Every row comes from one small tree of marks. Brackets hold a mark, then the marks that hang from it, in alphabetical order. Every link used is in the known rows. Which tree was each row made from?
Known rows:
{U L}: [ -8  -4   2  -3   5  12   3  -1  -5  -3  11  -9   4  10  -3  18   2  14
 -11 -13   8  26   1  -1  -5 -20  -1  10  14   0  18]
{P W}: [ -9  12  14  -1   2  15  12   3  -2   1   3 -20   3  15  -7  12  -1  16
   4 -12  13  24  -5 -13  -7 -31   3   7  24   4  14]
{Q E}: [-13  11   7  -5   8  14   9  -3  -1  -3   5  -6   2  13 -13  17   8  16
  -4  -7   5  30  -6  -5  -5 -20   9   2  26   9  15]
{G A {E N Q}}: [-19   3   3   9   2  23  29  19  -7  11  -8   0  14   3 -11  14  -1  17
   6 -12   7  24 -26   2  -3 -25   1  -6  20  30   4]
{P {W {A Z}}}: [-20  21   9   8   1  18  19  -2   0   9   2 -12  -8  20   5  11  -6  25
   1 -11  20  20  -6   0 -12 -29  -6  13  17  14  12]
{G {E N}}: [-10   4   8   9  -5  19  17  13  -4   0   0   3  13   2 -12   9   4  14
   6 -15  10  31 -11  -1  -9 -25   9  -5  23  21  10]
{Y B {E {G {A W}}}}: [-40   8  20   6  11  38  20 -12  -2  12  -6   3  -8   8 -11  10 -18  31
 -10   2  11  20 -18  12  -3 -13   1 -17  25  19  13]
{G A}: [ -9   7   3   4   7  23  17   4   3   2   4  -9  -4  16 -13  15  -2  20
  -3  -5   6  20 -10  -3   2 -22   1  -6  18  10  10]
{M N}: [ -4   7   7  -6   5  21  17  -5  -8  -2   7  -4   6   7  -1  12   7  12
  -5 -19   6  30 -14  -7   7 -28   1   3  22  10  10]
{E G N {Q {A W}}}: [-31  18  20   6  28  19  25 -12   3  12 -18  -6   9  -3   4  14   8  30
  -4 -17  10  29 -20   9   0 -16   4   6  22  17  -2]
{Y {E {Q A}} Z}: [-13   1  21  -3  25  14  10 -10 -14   5 -12 -11  -3  -4   4  12  -5  20
   3 -12   5  23 -12  14   8 -10   3  17  36   9  16]
{E {G {A Z}} N}: [-20  13  -1  20   8  28  22  -3   4   9   2   1  -5  14  -4   4  -1  32
  -8 -17   4  32 -15  14 -12 -30   7  -7  16  27   3]
{G A {E Q}}: [-16   4  -3   1   1  22  29  19  -8   8  -6  -4   8   2 -17  18  -5  11
   1  -5   6  15 -26  -4   1 -18  -3  -7  14  25   6]
{B {L U}}: [  1  -1  -5  -7   7   8   1   8 -11   1   7  -8   7   8 -13  19  -8   1
  -3 -18  10  27  -2  -9  -3 -23   4  -3   9   5  19]
{E G N {Q A}}: [-21  11  18   6  27  19  14  -7   4   1  -8  -5   7   2   2  12   7  28
  -5 -21   8  32 -21  10   0 -24   9  11  23  18   4]
{Y E Z}: [ -5  -1  18  -1   9  18   6  -6 -11   0  -3  -4  -4   4  -4   7 -10  14
   3  -8   0  28  -1  11  -1 -16  10   6  32   8  17]
{A W}: [-13  15   8  -2   6  14  20  -4  -3   4  -5 -10   5   7  -8  15   4  12
  -5  -3   7  19  -4  -6  -1 -16   3  -4  19   5   7]
{E Q}: [ -7   8   4 -10  11  10  17   4 -11  -3  -5 -12   9   6  -4  13   1   5
  -9  -6   3  15 -18  -2   4 -23   7   6  16  12   6]
{Q A}: [ -9  11  11   1  16  15   7  -6   4  -5   1 -12  -5   6  -7  16   8  21
  -3 -11  13  23  -5  -2   6 -18   3   6  25   3  13]
{G {A W} {E N}}: [-24  10   7  16  -2  27  33  11   1  19  -8   2  10   2 -14  15   2  23
  11  -8  12  26 -13  -2  -7 -19  -5 -17  23  24   3]
{R Z}: [ -2   2  -2   6   5  14  12   2  -2  -3   5  -8   1   5 -14  10  -2  16
  -7  -9   3  21   4   1  -6 -18  17  -5  11   2  10]
{G {A W} {E N Q}}: [-29  10   4   9   3  24  39  14 -10  22 -16  -1  17   0 -10  16   1  18
   7  -8   8  21 -24   0  -2 -19  -5 -11  20  28  -1]
{G {A {W P}} {E N}}: [-24  -1   4  24  -8  36  28  15   3  27  -8   3   7  -2  -4  23   3  36
   3 -14  12  24 -17  -2 -12 -11 -11 -13  24  25   3]
{E {G {A Z}} N Q}: [-23  12  -3  13  14  24  28   0  -5  13  -6  -2   3  10   1   6  -1  28
 -11 -17   1  26 -27  15  -9 -31   6   0  13  32  -1]
{Y {B L} E Z}: [-11 -11  17  -1  14  22  -8 -11 -17   0 -10   2  -9  -6  -2   1 -25  17
   2 -10   3  28   1   7   4 -16   4  -8  32  15  26]
{A Z}: [ -7  13  -5   2   0  11  15  -1 -10  -2   5  -7  -3   9  -6   8   4  11
 -11  -9   7  19  -4   1  -6 -23   8   1  16  12   9]
{A W Z}: [-17  20  -4   2   0  11  24  -7 -10  10  -4  -9  -1   5  -3  10   5  13
 -11  -6   9  16  -3  -1  -6 -18   1  -4  16  10   4]
{Y B Z}: [ -6   0  13  -2  18  19   0  -8  -6  -6 -10  -6  -4   2   1  -1 -15  21
   0  -6  -3  26   0   7   4 -16   9 -11  26  17  19]
{U {L B}}: [-16  -5   0  -6   7  19   3   0  -2 -15  10 -14  -1  11 -10  27   0  16
 -19  -6   9  25   7   1 -11 -12  -8  -1  14  -3  13]
{Y {E {G A}}}: [-22   5  13   7   6  33  17  -2   4   3   6   0  -8  14 -17  13 -11  25
  -8  -6   7  25 -19  11  -5 -20   6  -3  23  14  11]
{E G N}: [-12   9  14   8  12  22  11  -2   7  -4   1   1   7  10  -5   7   2  24
  -4 -17   3  36 -12   8 -10 -29  16   1  19  17   7]

Which tree is each row?
[-22  11   1  11   6  11  24   6 -15   9  -9  -1  10  -7   0  10  10  19
   0 -20  16  24 -20   7  -4 -21   1   8  24  28   6] => {G {E N {Q {A Z}}}}
[-18  12   3   6  16   8  16  -7 -12   6  -7  -8   4   2  10   8  12  21
  -6 -20  11  22 -14  11   1 -25   5  15  23  19   6] => {E N {Q {A Z}}}
[-15   9  -7  10  -5  18  20  -3  -8  19  -2  -7  -2   1   6  17   7  25
 -18 -10   9  15  -7   0 -12 -10  -5  -1  17  12   4] => {A {W P} Z}
[-16  10   7  -1  10  13  21   9  -8   2  -8  -8   8  -7 -11  19   5  13
   0 -11  14  18 -21  -4   4 -14  -2   5  22  16  10] => {G {E {Q A}}}
[-15   9  12   2  18  20  17   0  -1   1  -7  -2  13   6  -1   8   2  18
  -8 -16   0  29 -23   9  -5 -29  14   5  17  22   2] => {E G N Q}
[-27  14  21  10  25  22   7 -14  13   2   1   0   0   9  -7  15  14  39
   0 -21   9  45 -12   7  -8 -21   9   7  34  16  13] => {Q A {E G N}}
[ -8 -14  10  -7  14  16 -11  -5 -25   3  -2  -1  -2   0  -5   7 -29   9
   1 -15   6  32   3   9   1 -15   6  -7  25  14  31] => {Y {B {L U}} E Z}
[-17   0  24   3  21  22  13  -7 -11   6 -12   2   7   0   6   2 -10  23
   0 -16  -5  36 -18  24  -5 -21  17  10  31  24   8] => {Y {E G N Q} Z}
[-14   3   7   1   2  15  22  16 -13   3  -7   1  21  -2  -8  11   4   8
   2 -14   6  25 -21   0  -5 -24   7   1  20  26   5] => {G {E N Q}}
[-30  14  -1  11   8  18  15 -15  -1  24  -4  -7  -9  -1   6  26  19  41
 -13 -14  16  24  -7   1  -9  -2 -12   6  31  12   9] => {Q {A {W P} Z} E}
[-19  10 -13   7  -5  18  34  16 -16  14  -4  -4   5   1 -13  13  -4  13
  -6  -8   7  13 -25   1  -5 -21  -4  -6  12  29   5] => {G {A Z} {E Q}}
[-27  20  13  -1  19  14  17 -14   3  10  -5 -10  -3   5 -10  24  15  28
  -1  -7  14  29  -2  -6   1  -7  -3   3  33   4  12] => {Q {A W} E}
[-12   5  -1  13  -3  26  13   0   2  11   3  -1 -12  11  11  17  -1  34
 -15 -10  14  16 -11  11 -12 -14  -7  10  14  19   8] => {W {A Z} P}
[-33  20   7   6  15  29  27  -7  11  17  -5  -3  -3  14 -18  20   1  33
  -4  -4   5  33 -15  -2  -8 -12   0 -12  21  17   5] => {Q {E {G {A W}}}}
[-21  19   1   4  13  11  10 -13  -4   4   4  -8 -10   8  -6  15  15  27
  -8 -13  14  28  -3   1  -3 -16   1   9  30  12  15] => {Q {A Z} E}
[-20   6  12   6  11  15  19   9  -8   4  -9  -2  14  -7  -5  14   9  20
   6 -18  14  26 -21   3   1 -20   1   7  26  23   7] => {G {E N {Q A}}}
[-14   0  27  11  16  27   7  -9  -2   3  -4   4   1   3   1   1  -9  27
   3 -17  -3  42  -7  22  -9 -22  17   5  34  19  12] => {Y {E G N} Z}
[-28   0  28   6  11  31   3 -10  -5  -4   1   9   1   8  -3   0 -12  26
  -9 -11   8  32 -16  19  -9 -27  18  -5  30  23  16] => {Y B {E G N}}
[-15  15  -3   0  16   6  17  -6 -13   3  -5 -13  -1   1   2  13   8  17
 -12 -14  11  15 -14   5   4 -18   1  13  19  13   8] => {E {Q {A Z}}}
[-26  10  12  14  16  31  16  -4  13   9   3   3   0  19 -12  13   4  36
  -1 -14   3  43 -17   7 -10 -27   8  -5  26  25  10] => {Q {E {G A} N}}
[-23  -1  23  -4  23  25   7 -12 -15   1 -13   2   1  -3   3  -1 -23  21
  -9  -7  -5  26 -19  21   1 -15  14  -1  27  25  15] => {Y B {E G Q} Z}
[-14  11 -11  13 -10  22  27  14  -7  11   3   0  -3   5 -17  12  -2  17
  -2  -8  11  20 -14  -1  -8 -21  -3 -12  15  25   9] => {G {A Z} E}
[-23  15   7  11  22  15  18 -10  -4   6  -8  -5   3   0   7   7   9  29
 -11 -23   9  29 -20  17  -4 -24   9  12  20  24   3] => {E G N {Q {A Z}}}
[ -7  -4  24   6  11  19   5  -7 -10   2  -5   0   1   5   3   2  -6  18
   8 -15   1  35  -2  17  -5 -22  13   6  37  14  16] => {Y {E N} Z}
[-31  18   9  16  19  19  10 -16   6   6   1   1  -5   8  -1  10  15  41
  -7 -23  11  44 -10  13 -13 -22   9   8  30  23  11] => {Q {A Z} {E G N}}
[-25  23   0   0  15   7  27 -12 -13  14 -14 -13   0  -4   4  15  10  18
 -10  -9  14  12 -13   2   4 -11  -5   8  19  11   2] => {E {Q {A W Z}}}
[-17  -5  19  -9  17  18   5  -8 -24  -1 -13  -3   1  -1   5   1 -19  14
  -3  -3  -1  19 -13  16   6 -15   9   1  30  20  19] => {Y B {E Q} Z}
[-22  13   0   9  -4  25  33  12   0  16  -6  -3   4   2 -21  20  -3  18
   5  -1  12  18 -14  -9  -3 -12  -8 -18  19  17   5] => {G {A W} E}
[-22  19   1   4  21  14  18 -10  -4   4  -6  -9  -3   0   0  10   5  23
 -16 -15   9  21 -21  10   0 -19   6  11  16  17   5] => {E G {Q {A Z}}}
[-36  22  22  11  26  22  17 -18  12  13  -8   0   1   4  -5  17  16  40
   1 -16  12  42  -8   6  -7 -14   4   1  33  15   7] => {Q {A W} {E G N}}
[-20   7   9   9  18  28  24   2   4   7  -7  -2   8  12  -3  11  -2  26
  -5 -16   0  29 -27  10  -3 -29   7  -1  15  27   1] => {E {G A} N Q}
[-20  -8  11 -10  10  18   2  -3 -26  -1  -8   0   1  -3  -3   8 -18   7
  -9  -7  10  16 -18   2   5 -23   4   0  22  17  21] => {Y {B L} {E Q}}
[-18  14  13   0  27  17  15  -6   4  -1  -7 -10   1   2  -4  15   3  23
 -11 -14   7  23 -22   5   4 -17   7   9  17  13   7] => {E G {Q A}}
[-30  19   1  20   9  29  31  -8   4  20  -7   0  -2  10  -3   7   1  33
  -7 -13   7  29 -13  11 -11 -23   2 -11  17  25  -2] => {E {G {A W Z}} N}
[-19   8  -6  20  -9  24  26  12  -7  13   2   4   3   5 -11   7   1  23
   3 -14  10  27 -14   4 -12 -27   0 -11  20  31   7] => {G {A Z} {E N}}
[-25  15  17   1  22  12  23  -8  -5  12 -17 -11  10  -2   5  15  12  23
   2 -14  13  22 -14   3   5 -16   0   8  26  12   1] => {E N {Q {A W}}}
[-32  26   2   4  22  13  29 -14  -5  15 -15 -10   0  -5   2  14   5  25
 -16 -12  11  19 -19   7  -1 -11   0   7  15  16  -1] => {E G {Q {A W Z}}}
[-21  10  19   6  20  16   5 -11   4   1   1  -4   0  10  -4  17  17  32
   5 -19  12  39  -4   2  -3 -21   6   9  37  13  15] => {Q A {E N}}
[-20  12  16   6  15  22  10  -7   8   0   2   4   6  13  -9  10   9  29
  -4 -16   3  43 -12   7 -13 -26  16   1  28  20  10] => {Q {E G N}}
[-29  15  10   9  19  27  34  -2   2  19 -16  -4  10   7  -3  12  -2  27
  -3 -10   2  26 -26   7  -2 -22   2  -6  15  24  -4] => {E {G {A W}} N Q}
[-28  18   4   1  18  26  35  -2   1  16 -15  -8   5   7  -9  17  -5  23
  -8  -4   2  19 -26   2   0 -16  -1  -8  10  19  -2] => {E {G {A W}} Q}
